In the rows, zero is written as 128.
Known rows, with every step that occurs:
segub-bogom-vizu: [129 158 116  93 145 152 102 162 172 112 180 131  56 126  89 151 124 159
 119 129 126 125 143 165]
zeki-kubif-vini: [104 107  83 117 143 148  64 152 109 104 173 101  78 132 114 174  83 186
 103 121 133 158 129 162]
zeki-kubif: [103 134 103 113 149 153  75 155 119 104 186 110  84 143 115 177  92 167
 102 126 131 157 143 158]
vizu-bogom-vini-kubif-zeki: [117 122 107 131 139 159 109 132 152 122 199 129  66 124  93 117  99 140
 131 124 129 144 120 174]
bogom-vini-kubif-zeki-segub-papitap: [115 133  95 134 155 180 114 174 144 108 180 123  90 109  83 142  91 156
 156 120 157 136 124 169]
segub-bogom-vizu-kubif-vini: [121 163 105  91 140 156  94 151 164 114 179 130  53 107  74 146 110 167
 111 128 125 135 131 165]
segub-papitap: [113 126 124 121 136 162 139 169 141 110 176 108  88 161 150 157 146 137
 151 134 116 117 106 166]
zeki-segub-bogom-vini-kubif: [122 165  94 108 163 165 121 188 156 102 162 128  80 122 115 134  87 158
 140 118 152 133 139 176]
luva-papitap-segub-bogom: [148 169 141 113 143 180 100 171 135 115 173  99  95 143 106 158 126 130
 136 122 123 117 142 175]
vini-kubif: [118 123 118 112 159 170 123 154 132 111 184 106  79 125 109 135  97 162
 134 128 154 150 126 172]
vini-bogom-vizu: [147 148  97 116 134 152 102 148 178 115 196 121  47 133  84 137 117 147
 119 148 130 135 128 157]
bogom-vizu-kubif-zeki-segub-papitap-luva: [110 209 117 105 139 168 112 157 164 106 189 122  86  97  71 148 112 140
 110 150 130 131 121 144]
bogom-vizu: [125 173 125 109 141 158 101 151 160 112 192 113  68 128  91 152 127 146
 106 143 126 129 119 151]
kubif-vini: [117 103  96 116 140 153  96 148 121 117 165  91  72 130 118 150 113 173
 126 125 134 142 102 170]
papitap-segub-zeki-kubif-vini-bogom-vizu: [123 154  92 132 127 161  43 145 146 107 197 128  81 137  76 147  99 183
 118 127 104 112 130 157]
papitap-segub-bogom-vini-kubif: [126 159 127 117 148 185  92 150 159 110 184 131  87 126  77 148 111 159
 142 113 124 114 135 175]
vizu-kubif: [103 177 123 103 141 177 105 131 129 118 193 111  80 116  91 147 105 147
 107 137 131 159 113 161]
luva-papitap-segub-zeki-kubif: [140 163 125 129 135 173  71 171 117 113 184  97 100 147 101 159 112 144
 127 124 117 118 141 165]
zeki-segub-bogom-vizu-kubif-vini: [118 190  92  97 154 156 111 177 161 100 162 127  73 113 112 133  91 163
 118 130 141 133 131 168]
bogom-vini-kubif-zeki: [117 126 101 130 154 181 100 158 140 115 188 118  82 105  64 147  93 159
 145 120 158 147 127 167]
vini-bogom: [141 125  96 117 137 155 108 148 160 118 190 115  56 145 101 139 116 147
 133 140 134 143 131 166]
vini-kubif-zeki-segub: [104 149 101 110 170 171 116 166 139 104 178 119  99 111 105 128  80 167
 145 130 171 151 148 172]
segub-bogom-vini-kubif-zeki: [122 126  99 107 154 169 101 166 157 115 176 135  67 110  70 148 100 167
 147 112 148 138 148 176]
vizu-bogom-vini-kubif-zeki-segub-papitap: [115 130 101 134 139 159 124 147 157 115 192 132  74 128 112 112  98 135
 141 124 128 134 116 176]
vini-bogom-vizu-kubif-zeki-segub-papitap: [134 177  86 115 134 160 106 153 183 108 195 132  59 117  81 129 104 146
 126 152 133 137 129 155]
zeki-segub-bogom: [118 175 102  97 161 156 123 185 155 102 161 125  84 137 136 137 102 154
 133 125 144 130 144 175]

Rows:
[111 148 102 131 132 164  47 144 129 107 191 121  94 142  91 153 101 184
 122 121 106 114 129 161]  papitap-segub-zeki-kubif-vini
[102 172  92 106 161 165  99 176 156 105 170 134 101 116  96 147  98 159
 146 126 158 136 162 169]  kubif-zeki-segub-bogom-vini
[ 95 171 100 113 156 164 118 178 149 101 170 123 114 134 130 146 113 150
 153 137 149 129 146 165]  kubif-zeki-segub-papitap
[122 127 115 131 130 155 110 130 151 125 198 123  60 140 106 126 115 130
 122 125 114 137 109 172]  vizu-bogom-vini
[106 148  99 104 171 169 116 170 145 104 174 126  94 110 101 127  80 171
 147 127 170 148 155 175]  vini-kubif-zeki-segub-bogom
[106 107  69 126 129 137  43 161 112 112 185 116  71 141  99 153  88 200
 113 122 118 137 131 156]  segub-zeki-kubif-vini
[125 120 107 131 151 180 108 159 137 116 186 112  74 113  75 147  96 155
 139 118 150 145 114 168]  bogom-vini-kubif
[151 180 141 113 141 179  97 171 143 113 177 102  90 137  96 157 126 130
 130 126 121 113 141 170]  luva-papitap-segub-bogom-vizu
[134 182  86 112 137 159  97 147 181 110 197 131  57 111  70 128  98 149
 116 151 138 145 135 155]  vini-bogom-vizu-kubif-zeki-segub
[135 169  91 111 133 160  93 139 178 115 202 129  52 112  62 133 105 150
 115 151 135 146 134 153]  vini-bogom-vizu-kubif-zeki
[ 90 203 106 102 151 178 100 142 137 110 185 124 100 101  88 140  90 153
 118 140 148 159 136 160]  vizu-kubif-zeki-segub
[117 180 110 107 133 164  89 135 150 113 191 111  62  99  71 144 107 159
  94 143 126 143 102 150]  bogom-vizu-kubif-vini
[116 181 111  89 144 161  94 152 171 113 185 139  62 105  68 148 111 161
 115 132 130 136 148 162]  segub-bogom-vizu-kubif-zeki
[117 199 124 104 137 168  97 137 157 112 199 118  66 107  72 146 113 147
  93 147 124 142 112 148]  bogom-vizu-kubif
[149 145 105 132 130 168  64 169 122 114 180  96  88 144  95 152 104 153
 130 125 118 120 136 167]  luva-papitap-segub-zeki-kubif-vini-bogom
[145 164 130 121 148 188  95 174 137 113 175 106  99 124  82 154 110 138
 147 118 136 122 149 176]  luva-papitap-segub-bogom-vini-kubif-zeki
[144 165 132 128 134 176  84 171 123 117 182  95  99 150 102 151 123 137
 134 127 116 113 133 168]  luva-papitap-segub-zeki
[115 101  59 128 125 135  41 160 121 113 188 119  63 142  92 147  86 200
 116 124 118 138 135 156]  segub-zeki-kubif-vini-bogom
[105 131 109 110 164 172 112 154 135 111 185 116  93 114  93 136  91 167
 144 130 164 153 146 170]  vini-kubif-zeki
[106 124  83 123 132 142  49 163 119 112 194 123  75 149 100 155  95 187
 113 125 117 135 142 153]  segub-zeki-kubif
[119 111  69 120 137 143  59 151 130 104 180 109  60 127  97 165  79 186
 101 128 132 156 132 157]  zeki-kubif-vini-bogom-vizu
[142 165  96 112 131 160  98 139 176 116 201 124  46 118  70 133 107 147
 111 150 129 145 124 155]  vini-bogom-vizu-kubif
[135  92  76 120 133 150  94 145 139 118 169  98  54 130 106 139 107 173
 132 130 136 144 107 171]  kubif-vini-bogom
[ 92 202 103  96 151 175  99 146 144 110 182 130  95  99  84 140  89 157
 121 136 148 157 143 163]  vizu-kubif-zeki-segub-bogom
[120 164 122 117 149 186  86 150 160 110 185 136  94 120  69 149 109 161
 146 114 129 115 144 175]  papitap-segub-bogom-vini-kubif-zeki
[119 143  92 133 129 162  45 144 138 109 194 125  86 143  86 147  99 184
 125 123 107 116 132 162]  papitap-segub-zeki-kubif-vini-bogom
[ 94 200  98 102 150 180  96 148 145 111 183 132  94  94  72 142  85 156
 123 132 148 156 140 163]  vizu-kubif-zeki-segub-bogom-vini
[145 172 146 122 142 183 102 166 125 115 178  89 102 146 111 158 127 124
 133 129 124 120 131 170]  luva-papitap-segub
[139 107  76 120 131 147  89 146 152 115 174 102  47 121  93 138 107 173
 122 135 133 140 106 164]  kubif-vini-bogom-vizu
[118 112  59 128 124 133  38 160 130 111 191 123  58 135  83 148  86 199
 109 128 116 134 134 152]  segub-zeki-kubif-vini-bogom-vizu
